What can hang from each mark:
k305: k594
k244: k594
k677: k594 k886
k227: k18
k18: k227 k594
k806: k594
k594: k18 k244 k305 k806

Each row was made from one small tree. The marks that hang from a mark follow it in brackets, in the order of their numbers. Every link used is in the known rows. Write each row's tree.
Known rows:
k18{k227 k594{k305 k806}}: [-0.462 -2.530 -1.280  0.904  1.734 -2.014  2.855  0.702 -1.329  2.380
 -1.350 -1.129  0.441  4.096 -0.648  0.082 -0.152 -1.365  0.557  0.696]
k677{k594{k18 k244 k806} k886}: [-0.604 -0.508 -0.340 -0.947  0.882 -1.911  3.078  0.339  2.461 -0.346
 -1.723 -0.258  0.933  5.799  1.578 -0.196  0.727 -1.032 -2.445  0.017]
k677{k594 k886}: [ 0.187 -1.901  0.169 -1.434  0.623 -1.089  4.680  0.156  1.717 -0.574
 -0.231  0.333  2.367 -0.545  1.415 -1.096  0.842  1.020 -0.776 -0.621]
k227{k18{k594{k305}}}: [ 0.927 -1.731 -0.680  0.731  2.802 -0.476  1.038  0.990 -0.467 -1.185
 -1.315  0.309  1.397  1.104 -0.105  0.710 -0.550  0.601  0.719  0.185]
k227{k18{k594{k244 k806}}}: [ 0.293  0.056 -1.388  0.479  0.697  0.119  1.598  1.416 -0.141 -1.589
 -2.838  0.628 -0.232  3.325  0.555  1.543 -0.566 -2.410 -1.413  1.137]
k806{k594{k18 k305}}: [-0.936  0.215 -0.579 -1.139  2.281 -2.411 -1.935  0.167 -0.171  0.079
  1.568 -0.748  0.373  4.628 -0.543 -0.021 -0.304  0.953  0.433 -0.669]
k244{k594{k18 k305 k806}}: [-0.654  0.031 -0.374  0.999  2.599 -1.087 -0.950 -0.284 -0.213 -0.537
 -0.424 -2.289 -1.109  6.169 -0.904 -0.117 -1.256 -1.513  0.062 -0.280]
k806{k594{k244 k305}}: [-1.043  1.096 -1.134 -1.370  1.425 -1.819  0.235 -0.580 -0.482  0.006
  1.294 -1.010 -0.342  4.053 -0.260  0.419 -0.765  0.467 -1.881 -0.208]
k305{k594{k806}}: [-0.389  0.973 -0.256 -0.338 -0.132 -0.693  1.040 -0.752  0.989 -0.159
  0.131  0.271 -1.213  1.641 -0.469 -0.104 -0.527 -2.348  2.310 -0.413]
k244{k594{k305}}: [-0.329 -0.643  0.068  0.732  1.997 -0.883  0.384 -0.530 -0.958 -1.104
  0.019 -1.937 -0.406  1.944 -0.693 -0.331 -1.083  0.449 -0.565 -0.133]
k305{k594{k18 k244 k806}}: [-0.554  1.741 -0.696 -0.086 -0.428 -1.192 -1.051 -0.309  1.705 -0.818
 -0.925 -0.085 -1.596  6.205 -0.087  0.274 -0.248 -2.073  0.059 -0.338]
k806{k594{k18{k227} k244 k305}}: [-0.678 -0.222 -1.594 -0.779  0.801 -4.065 -1.454  0.820 -0.305  1.188
  1.159 -2.114  0.217  6.572 -0.231 -0.013  0.058  1.503 -1.523 -0.397]
k594{k18 k244 k305 k806}: [-0.815  1.246 -0.613  0.975  2.634 -0.971 -0.539 -0.348  0.293  0.642
 -1.296 -1.308 -0.891  8.573 -0.247  1.108 -0.797 -1.571 -0.571  0.287]
k806{k594{k18 k244}}: [-1.223  1.345 -0.994 -2.015 -0.404 -1.868 -2.418  0.600  0.393 -1.019
  0.521 -0.119 -0.294  4.467  0.375  0.200  0.191  0.131 -2.237 -0.196]
k305{k594{k244}}: [-0.161  1.047 -0.372 -0.129 -1.321 -0.583  0.001 -0.654  1.346 -1.374
 -0.206 -0.105 -0.927  1.683 -0.097 -0.010  0.269 -0.628 -0.006 -0.307]
k677{k886}: [ 0.103 -1.058  0.063 -0.769  0.039 -0.106  1.518  0.116  1.397  0.430
  0.053 -0.225  0.858 -0.632  0.068 -0.088  0.572  0.502 -0.585  0.258]
k244{k594}: [-0.250 -0.394 -0.319  0.132 -0.237 -0.207 -0.188  0.119 -0.783 -2.009
  0.084 -1.179 -0.642  0.019 -0.059 -0.504 -0.379 -0.168 -0.858 -0.276]
k806{k594}: [-0.949  0.413 -0.318 -2.072  0.085 -1.596 -0.126 -0.009 -0.268 -0.599
  1.759  0.173  0.051  0.050  0.102 -0.280 -0.115 -0.089 -0.442 -0.484]
k244{k594{k18 k305}}: [-0.314 -0.311 -0.115  1.189  2.184 -1.592 -1.744 -0.163 -0.236 -1.079
 -0.068 -2.096 -0.147  4.350 -0.877 -0.461 -0.934  0.795  0.129 -0.549]
k806{k594{k18 k244 k305}}: [-1.324  1.020 -1.043 -1.434  1.754 -2.282 -1.728 -0.112 -0.082 -0.087
  0.787 -0.959 -0.520  6.490  0.018  0.469 -0.106  0.712 -1.550 -0.480]

Which tree is each row?
[ 0.023 -0.989 -0.707  1.533  2.028 -2.607 -0.124  0.430 -0.213  2.169
 -0.094 -1.958 -0.205  6.378 -0.490 -0.187 -0.480 -0.714  1.447 -0.288] | k594{k18{k227} k305 k806}
[-0.480 -1.809 -1.405  0.296 -1.095 -1.395  2.851  1.078 -0.724  1.499
 -2.812 -0.842 -0.530  4.039  0.173  0.325  0.444 -2.250 -1.738  1.113] | k18{k227 k594{k244 k806}}
[-0.175 -1.181  0.038 -1.005  1.496 -1.734  3.207  0.361  2.340 -0.066
 -0.976  0.051  1.577  3.825  1.290 -0.934  0.707 -0.875 -0.735 -0.318] | k677{k594{k18 k806} k886}
[-0.348 -0.093 -1.383  1.484  1.452 -2.431  0.005  0.371  0.028  1.906
 -0.972 -2.214 -0.364  8.474 -0.165  0.382 -0.273 -0.858 -0.611  0.240] | k594{k18{k227} k244 k305 k806}
[-0.414 -1.340 -0.751  1.597  1.597 -2.973 -0.303  0.569 -0.990  0.444
 -0.297 -3.105 -0.584  6.373 -0.592 -0.559 -0.904 -1.019  0.445 -0.357] | k244{k594{k18{k227} k305 k806}}
[-0.445 -1.905 -1.371  1.212  1.205 -1.718  3.109  0.589 -1.256  2.294
 -2.094 -1.482 -0.283  6.254 -0.122  0.595 -0.136 -1.476 -1.243  0.982] | k18{k227 k594{k244 k305 k806}}
[ 0.270 -0.295 -1.329  1.103  2.784 -0.246  2.187  0.801 -0.521 -0.959
 -2.423 -0.352 -0.210  4.794  0.199  1.586 -1.015 -1.821 -0.830  1.057] | k227{k18{k594{k244 k305 k806}}}
[-0.582  0.663 -0.083  0.911  3.007 -1.061 -0.767 -0.399  0.172  1.147
 -0.552 -0.972 -0.382  6.361 -0.368  0.479 -0.874 -1.277  0.961 -0.107] | k594{k18 k305 k806}
[-1.105 -0.668 -0.991  0.520  2.033 -0.460  2.900 -0.431 -0.847  1.007
 -2.743 -0.632 -0.601  5.937 -0.158  0.865 -0.460 -2.215 -1.665  1.118] | k18{k594{k244 k305 k806}}
[ 0.350 -1.376 -0.459  1.527  1.288 -2.781 -1.496  0.889 -0.057  1.678
  0.496 -1.867  0.851  4.399 -0.528 -0.358  0.046  1.636  1.413 -0.706] | k594{k18{k227} k305}
[ 0.820 -0.680 -1.037  0.173  0.031  0.193  0.439  1.463 -0.066 -2.373
 -2.082  0.695  0.595  0.949  0.746  1.272 -0.163 -0.025 -1.848  0.750] | k227{k18{k594{k244}}}
[ 0.219 -0.336 -1.273  0.355 -2.105 -2.668 -1.749  0.697  1.432 -0.177
 -0.106 -0.849 -0.236  4.189 -0.082  0.055  0.523  0.567  0.734 -0.901] | k305{k594{k18{k227} k244}}
[ 0.164 -1.845 -0.938  1.471  1.073 -2.975 -1.614  0.864 -0.706 -0.179
  0.306 -3.150  0.307  4.644 -0.726 -0.828 -0.441  1.590  0.271 -0.603] | k244{k594{k18{k227} k305}}
[ 0.136 -1.801  0.170 -0.403  2.773 -2.234  2.556 -0.029  2.073 -0.184
 -0.339 -0.741  2.580  3.829  0.798 -0.907  0.622  1.839 -0.034 -0.916] | k677{k594{k18 k305} k886}
[ 0.032  0.501 -1.212  0.465 -1.732 -2.618 -0.455  0.549  1.340  0.674
 -0.486 -1.034 -1.382  6.131  0.258  0.006  0.254 -1.751  0.605 -0.759] | k305{k594{k18{k227} k244 k806}}
[ 0.165 -0.473 -0.909  0.212 -1.027 -2.764 -0.784  0.541  1.209  0.593
  0.340 -0.634 -0.827  3.990 -0.285 -0.698  0.080 -1.529  2.707 -0.755] | k305{k594{k18{k227} k806}}
[-0.632  0.236 -0.352  0.333  0.720 -0.826 -1.080  0.499  0.083 -1.531
 -0.715 -1.539 -1.330  4.131 -0.121 -0.257 -0.589 -2.090 -0.386 -0.273] | k244{k594{k18 k806}}
[-0.501  0.910 -0.323 -0.109 -0.269 -1.335 -1.128 -0.023  1.729 -0.424
 -0.378  0.226 -1.194  4.173 -0.435 -0.261 -0.151 -2.360  2.118 -0.885] | k305{k594{k18 k806}}
[ 0.477 -1.014 -0.693  0.360 -1.497 -3.078 -2.120  0.654  1.109  0.168
  0.570 -0.616 -0.038  2.267 -0.555 -1.017  0.872  0.721  2.456 -1.179] | k305{k594{k18{k227}}}
[-0.710  0.421 -0.448 -0.687  0.507 -0.879  3.872 -0.443  0.587 -0.817
 -1.417 -0.251  0.002  3.913  1.355  0.074  0.022 -1.985 -2.053  0.424] | k677{k594{k244 k806}}
[-0.201  0.504 -0.534  0.681  1.655 -1.175 -1.825 -0.228  0.299  0.468
 -0.998 -1.028  0.044  6.368 -0.201  0.530 -0.352  0.661 -1.259 -0.324] | k594{k18 k244 k305}
[-0.652  0.049 -0.389  0.713  2.492 -0.453  1.502 -0.619 -0.868 -0.775
 -0.381 -2.199 -1.053  3.752 -0.651 -0.190 -1.464 -1.702 -0.180  0.027] | k244{k594{k305 k806}}
[ 0.185 -1.855 -0.602  0.930 -1.029 -2.411 -2.048  1.503 -0.424 -0.623
 -0.152 -2.439  0.118  2.369 -0.292 -0.805 -0.049  0.607 -0.498 -0.558] | k244{k594{k18{k227}}}
